Each row comes from the steps of one path. Every step used is in the known rows, and no mark comes twice. Write the path behind each row, first mark first.
Known rows
dipeva > vudu > lipato > kamop > dedugo: [ -1  -9   3   8  -1 -11   2  13 -10  -4  26   2   2  -8  -2  10  -9   4
   0  -8  11]
vudu > lipato > bapage > dipeva > kamop: [  0   1  -3   1 -20  -6 -12  16  -5  -1  23  16  -5   4  -3 -18  -5   6
  -1  -5  -5]
dedugo > bapage: [  2   3  -3   2   3   3 -11  -3  10   3   1  -7   1   3  -2   3   0   1
  -1  -4  -3]
kamop > busetuv: [  7  -1   2  -3  17   1   7   0  -1   3  -4  -4   3  -1  -4   4  -9  -1
   5  -4 -12]
dedugo > kamop > dipeva > vudu > lipato: [-6 -9 -2  9 -6 -8  4  6 -8 -2  8  1 -1 -7 -5 -2 -2  4 -5 -3  0]
lipato > bapage > dipeva > kamop: [  2   0   0  -1 -16  -7 -14  12  -3   0  19   7   0   7  -3 -17   1   3
  -1  -1   2]
lipato > kamop > dedugo > bapage > dipeva > vudu: [  4 -10   8   8   1 -12 -18   7  -1  -2  36  -6   5   1  -7   5  -7   4
  -4  -8  10]
dezane > vudu > lipato > bapage > dipeva > kamop: [  4  -6  -2   5 -27 -14  -6  12  -6  -3  21  18  -7   3  -8  -6  -9   7
  -1  -7   0]
lipato > kamop > dedugo > bapage: [  5  -1   4   6  16  -6 -10   6   4   3  16 -19  11   1  -6  17  -8   3
   0  -6   0]
bapage > dipeva > kamop: [ -1  -5   2   5  -9  -8 -11  10  -8  -1  13   9   1   7  -1  -8   0   2
  -2  -3  10]
dipeva > kamop > busetuv: [ 5 -2  0  3 13 -3  3  9 -6  4 -4 -1  7  3 -2  6 -7  0  7 -6  2]
kamop > dedugo > bapage > dezane > vudu > lipato: [  7  -6   2  12   7  -3  -5  13   5   0   1   1  -5   0  -9  20 -16   5
  -7 -15  -5]
kamop > dedugo > bapage: [  7   0   3   5  19  -2 -14   2   7   0   5 -11   5   5  -6   8  -5   0
  -1  -5  -7]
lipato > bapage > dipeva > vudu: [  1  -4   0  -4 -19  -5 -11   2   0  -3  26  10  -6  -1  -3 -20   2   2
  -4   0   3]
lipato > kamop > dipeva: [  0  -2   3   1  -3 -10   2   3  -1   8   6 -14  10  -6  -7   8  -3   5
   2   2  -5]
dedugo > kamop: [-3 -3  2  5  5 -1  5  2 -6 -3 -1 -8  3  1  0  0 -1  0 -5  0  1]
kamop > dipeva > vudu > lipato > bapage > dezane: [ -2  -2  -5  -1 -18   0  -5  16   4   6   9   9  -7 -10  -5 -11  -3   7
  -5  -5  -7]
bapage > dezane > kamop > dipeva > vudu > lipato: [ -2  -2  -6   5 -24  -1  -4  13  -5   1  -2   9  -3  -6   1  -1  -2  10
  -3  -4   6]
kamop > dedugo > bapage > dipeva > vudu: [  5  -9   6   7   5  -8 -22   4   3  -5  25   2   0   4  -7  -3  -3   1
  -6  -7   4]
dipeva > vudu > lipato: [ -5  -5  -5   4 -12  -1   0   4  -4  -3  12  14  -8  -5   2  -2  -1   2
   0  -5   9]
lipato > bapage > dipeva: [  3   1   2  -6 -11  -3 -11   3   2  -1  18   4  -3   2  -6 -19  -2   3
  -4   1 -13]
kamop > dedugo > bapage > dipeva > vudu > lipato: [  3  -8   3   9   1  -6 -20   8   0  -5  29  10  -6   2  -7  -3  -8   4
  -5 -12  -3]
lipato > bapage: [ 3  5 -3 -6 -6  0 -4  1  5  1  6 -3 -1 -1 -3 -9  0  1  0  2 -9]
vudu > lipato: [-2  0 -3  2 -3  2  2  4 -3 -1  5  9 -6 -3  0 -2 -5  3  0 -5 -8]

Which path is each row?
[ -2   0  -8  -2 -18   0  -4   6   0  -2  19  12  -9  -6   0 -12  -1   4
  -1  -4   1]
dipeva > vudu > lipato > bapage
[  5  -1  -5   1 -17  -6   3   2   2  -2   8   8  -8  -5  -7   2  -8   5
   0  -4  -9]
dezane > vudu > lipato > bapage
[-4  0 -2  2 -8 -2  8  8 -6  2 15  1  0 -6  0  7 -8  5  1 -6 -2]
vudu > lipato > kamop
[ -6  -9   1   4 -20  -7   0   9 -11  -1  34  14  -5  -6  -1  -4  -7   6
  -3  -8  11]
bapage > dipeva > vudu > lipato > kamop
[  4  -2   2  12  14  -1 -17  21   3   4   0  -6   6   8  -2  10  -4   2
  -5 -10  10]
dipeva > kamop > dedugo > bapage > dezane
[  3   2  -5  -3 -27  -2 -11   9   3   2   1  -2   2  -4  -2 -10   3   9
  -3   3   5]
lipato > bapage > dezane > kamop > dipeva > vudu
[  3   0   1   2  -1   1 -17  -2   7   1  12   0  -2   6  -5  -5  -3   2
  -4  -5  -8]
dedugo > bapage > dipeva
[  0  -8   1   9 -14 -11  12  13  -3   8   2   0   0 -11 -10  21 -15  10
  -4  -8  -2]
bapage > dezane > vudu > lipato > kamop > dipeva
[ -3  -6  -3   6 -17  -5 -11   7  -2   1  35   7  -5  -3  -3   0  -7   7
  -4 -12   7]
dedugo > bapage > dipeva > vudu > lipato > kamop
[  1   2  -1  -5 -15  -1  -8   7   0  -1  22  13  -9   0  -6 -20  -7   5
  -3  -4 -21]
vudu > lipato > bapage > dipeva
[ -1 -12   7   7  -7 -13  -4  15 -13  -5  39   9  -1  -5  -5   1 -11   6
  -4  -9   6]
bapage > dipeva > vudu > lipato > kamop > dedugo
[  1  -3   4   6   8  -8   4  13  -8  -1  20  -4   5  -4  -4  12 -13   5
   1  -7  -5]
vudu > lipato > kamop > dedugo
[  8  -8   3  16   6  -9 -12  18   3   2  -2  -4   4   7  -6  22  -8   3
  -5 -11  17]
dipeva > kamop > dedugo > bapage > dezane > vudu
[  7  -3   6   3  -1 -13 -18  17  -5  -3  24   3   5   8  -7 -13  -4   3
  -2  -2  -2]
lipato > bapage > dipeva > kamop > dedugo
[  4  -5   4   2  21  -1  13   2  -8   0  -6 -12   7  -1  -5   5  -9  -1
   0  -5 -11]
dedugo > kamop > busetuv
[  7  -8   6  11   7  -9  -3  12   4   4   6 -15   6  -1  -9  30 -14   5
  -6 -11   8]
lipato > kamop > dedugo > bapage > dezane > vudu
[  8  -3   1   5  11  -2 -14   7   0   6   9  -1   5   9  -7   0 -10   2
   3 -11  -5]
dedugo > bapage > dipeva > kamop > busetuv
[  3   8  -7  -2 -22   3  -8  14   2   4  -4   1  -1  -4  -5 -10  -5  12
  -2  -1 -19]
vudu > lipato > bapage > dezane > kamop > dipeva
[  4  -4   4   9  10 -10  -7  14  -7  -3   6  -2   8   6  -1   6  -2   0
   2  -2  12]
dipeva > kamop > dedugo
[ 0  4 -2 -5 -7  6 -3 12  5  4  1  0 -3 -2 -1 -9 -1  3 -5 -2 -6]
lipato > bapage > dezane
[ -7  -6  -4   5 -16  -5   5   9  -8   0  22   7  -3  -9   2   5  -5   5
   1  -7  15]
dipeva > vudu > lipato > kamop
[ -1  -1  -1   3  -6  -8   5   8  -4   7  11  -5   4  -8  -7   7  -9   7
   2  -3 -12]
vudu > lipato > kamop > dipeva
[  8  -3   8   5  13  -6 -20   4   5  -2  17  -5   2   7  -9  -1  -7   1
  -4  -6 -12]
kamop > dedugo > bapage > dipeva
[ -2   5  -5  -3 -10   8   0  16   3   3   4   9  -8  -4  -1 -10  -6   6
  -5  -7 -13]
vudu > lipato > bapage > dezane
[  0  -5  -3  10 -11  -2   3  10   3   6   6  -2  -4  -5  -5  23 -15   8
  -6 -14   4]
dedugo > bapage > dezane > vudu > lipato > kamop
[  5  -2   3   5  -4 -11 -16  21  -7  -4  28  12  -1   6  -7 -14  -9   5
  -1  -7 -10]
vudu > lipato > bapage > dipeva > kamop > dedugo
[  0  -1  -6  -2 -17  -5  -6   6   4   3  15   6  -5  -9  -7 -12  -2   6
   0  -1  -9]
kamop > dipeva > vudu > lipato > bapage
[  5   6  -4   4  -8   4 -16   6  10   6 -13 -12   6   3  -4   4  -1   9
  -3  -2  -6]
dedugo > bapage > dezane > kamop > dipeva
[  2  -5  -2   6 -11  -6   8   0  -3  -3   2  10  -7  -4  -4  12  -9   4
   0  -6  -1]
dezane > vudu > lipato
[  5  -9   5  11  -1 -17   9  10  -9  -4  16  -3   2  -6  -9  25 -17   6
   1  -8   1]
dezane > vudu > lipato > kamop > dedugo
[  5  -5  -1   0 -24 -10  -3   2  -1  -4  20  14 -11  -2 -10  -7 -11   6
  -3  -5 -15]
dezane > vudu > lipato > bapage > dipeva
